In the rows, 128 means zero.
Known rows, with every step that occurs:
D > A > K > H > C: [135, 161, 112, 145, 125, 109, 135,  99, 196, 100, 178, 113, 106, 117, 125,
 131,  83, 150,  97, 180, 137]
C > A > D: [119, 127, 115, 154,  83, 124, 155,  76, 172, 120, 153, 100, 154,  84,  87,
  94,  47, 122, 121, 132, 138]
K > A > D > C > H: [148, 115, 104, 148, 113,  95, 176,  47, 149, 113, 156, 112, 165, 118, 138,
 102,  88, 147,  99, 140, 103]
D > C > A > K: [114, 140, 129, 182,  87, 111, 133,  74, 149, 106, 148, 101, 123,  96, 127,
  84, 109, 150, 114, 161, 136]
D > C: [112, 133, 110, 145, 116, 101, 134,  60, 168, 131, 117, 131, 150, 115, 137,
  87,  99, 146,  95, 184, 172]
K > D: [141, 146,  83, 129, 126,  78, 137,  69, 165, 141, 137, 145, 131, 113, 118,
 126,  60, 137, 125, 146, 184]
H > D > C > A > K: [134, 164, 120, 184, 100, 118, 152,  78, 142, 112, 147, 101, 125, 109, 128,
  82,  95, 154, 114, 171, 143]
M > H: [156, 107, 125, 175, 132, 135, 128,  90, 223, 134, 111,  85, 139,  95,  97,
 110,  88, 124,  87, 121, 160]
D > C > A > K > H: [115, 140, 111, 164,  82,  95, 139,  90, 168,  76, 185, 108,  98,  96, 115,
 128, 114, 174, 106, 169, 112]
H > K: [143, 148, 116, 153, 111, 117, 141, 101, 183, 154, 116,  95, 136, 121,  82,
 121,  48, 116,  78, 153, 184]
M > H > K > A > D: [138, 141, 119, 185, 135, 129, 156,  97, 180, 136, 141,  99, 147, 112,  80,
 111,  50,  94,  94, 123, 107]
C > H > D > A > K: [159, 144, 119, 174, 133, 146, 169,  62, 149, 134, 136, 103, 139, 114, 131,
 105,  89, 155, 101, 151, 131]
H > K > D > A: [140, 116,  95, 111, 147,  95, 130,  91, 145, 161, 141, 127, 119, 138, 131,
 122,  67, 148,  89, 155, 162]
C > A > K > D: [139, 151,  99, 160, 109,  81, 136,  77, 142, 115, 162, 125, 111, 102, 118,
 117,  79, 144, 139, 140, 154]
A > K > H > D > C: [136, 187,  96, 169, 136, 106, 169,  74, 162, 100, 148, 132, 129, 123, 130,
 111, 100, 170,  95, 204, 151]
D > A: [122,  97, 114, 113, 118, 131, 126,  75, 166, 165, 120, 122, 140, 120, 140,
 102,  77, 143,  87, 152, 153]
H > D: [165, 182,  92, 142, 127, 133, 172,  82, 176, 158, 111, 120, 154, 126, 108,
 107,  32, 131, 104, 166, 191]
K > H > C > A > D: [129, 149, 106, 144,  91, 107, 158,  98, 189,  95, 189,  95, 135,  95,  93,
 113,  44, 131, 114, 148, 131]
A > D > C > H: [146, 114, 110, 159, 113, 102, 179,  37, 167, 102, 146, 103, 171, 101, 125,
 100,  95, 156,  98, 145, 131]
H > C > A > K: [137, 157, 128, 172,  88, 118, 132,  93, 173, 113, 157,  89, 117, 101, 115,
  95,  73, 131, 119, 152, 149]
M > P: [135, 131, 123, 173, 137, 114, 128,  66, 217, 169, 111, 125, 125, 119,  99,
  91,  77, 115, 100, 113, 180]

Rows:
[115, 131, 113, 161, 108, 118, 137,  81, 177, 100, 169, 120, 105,  99, 115,
 142, 109, 167,  99, 161, 110]
D > A > K > H
[138, 130,  94, 116, 102,  63, 131, 102, 134, 125, 165, 107, 115, 132, 134,
  99,  77, 158,  99, 167, 161]
H > K > D > C > A
[115, 126, 135, 178, 118, 144, 131,  62, 160, 136, 124, 115, 130,  99, 127,
  98, 103, 140, 106, 150, 136]
D > A > K
[149, 166,  98, 155, 117,  77, 135,  86, 152, 110, 172, 120, 106, 110, 124,
 115,  69, 140, 137, 151, 161]
H > C > A > K > D
[174, 125, 112, 146, 106, 108, 162,  91, 177, 139, 134,  76, 144, 123,  88,
 130,  56, 135,  75, 132, 161]
C > H > K
[121, 114, 109, 118,  77,  91, 129,  89, 150, 128, 147, 102, 132, 115, 140,
  82,  84, 154,  99, 163, 155]
D > C > A
[146, 145,  96, 118,  97, 100, 151,  95, 144, 134, 147, 102, 135, 131, 142,
  79,  66, 158,  99, 175, 163]
H > D > C > A
[102, 144, 108, 160, 123, 105, 151,  58, 149, 126, 138, 141, 157, 115, 136,
  83,  86, 126, 105, 171, 120]
K > A > D > C
[160, 187,  91, 158, 108, 119, 175, 102, 169, 109, 169, 104, 114, 116, 102,
 133,  61, 161, 109, 167, 140]
C > A > K > H > D
[145, 140, 108, 163, 115, 116, 173,  82, 157, 134, 154, 103, 156, 116,  91,
 118,  40, 106, 100, 123, 101]
C > H > K > A > D
[145, 145,  88, 113,  93,  90, 154, 106, 148, 114, 170, 104, 121, 131, 137,
 102,  74, 173,  95, 180, 147]
K > H > D > C > A
[176, 118,  96, 108, 137, 134, 173,  74, 153, 162, 132, 105, 152, 140, 147,
 109,  59, 161,  82, 150, 147]
C > H > D > A
[150, 138,  89, 106, 135, 129, 159,  94, 163, 148, 148, 124, 127, 137, 136,
 128,  63, 166,  82, 173, 142]
K > H > D > A
[164, 183,  80, 133, 123, 117, 177,  96, 186, 128, 148, 123, 132, 125, 102,
 141,  44, 153,  97, 174, 163]
K > H > D
[159, 126, 100, 127, 115,  89, 152,  99, 136, 153, 148, 104, 134, 154, 135,
 117,  66, 129,  77, 144, 111]
D > C > H > K > A
[168, 120, 116, 129, 103, 109, 123, 126, 204, 124, 159,  66, 118, 117, 119,
  95,  57, 130,  94, 134, 159]
M > H > C > A
[156, 133, 115, 168, 122, 104, 175,  75, 166, 116, 143,  83, 156, 117,  95,
 113,  76, 142,  73, 151, 144]
A > D > C > H > K
[131, 148, 115, 149,  94, 117, 154,  89, 184, 113, 165,  94, 150,  96,  97,
  93,  36, 116, 118, 144, 149]
H > C > A > D
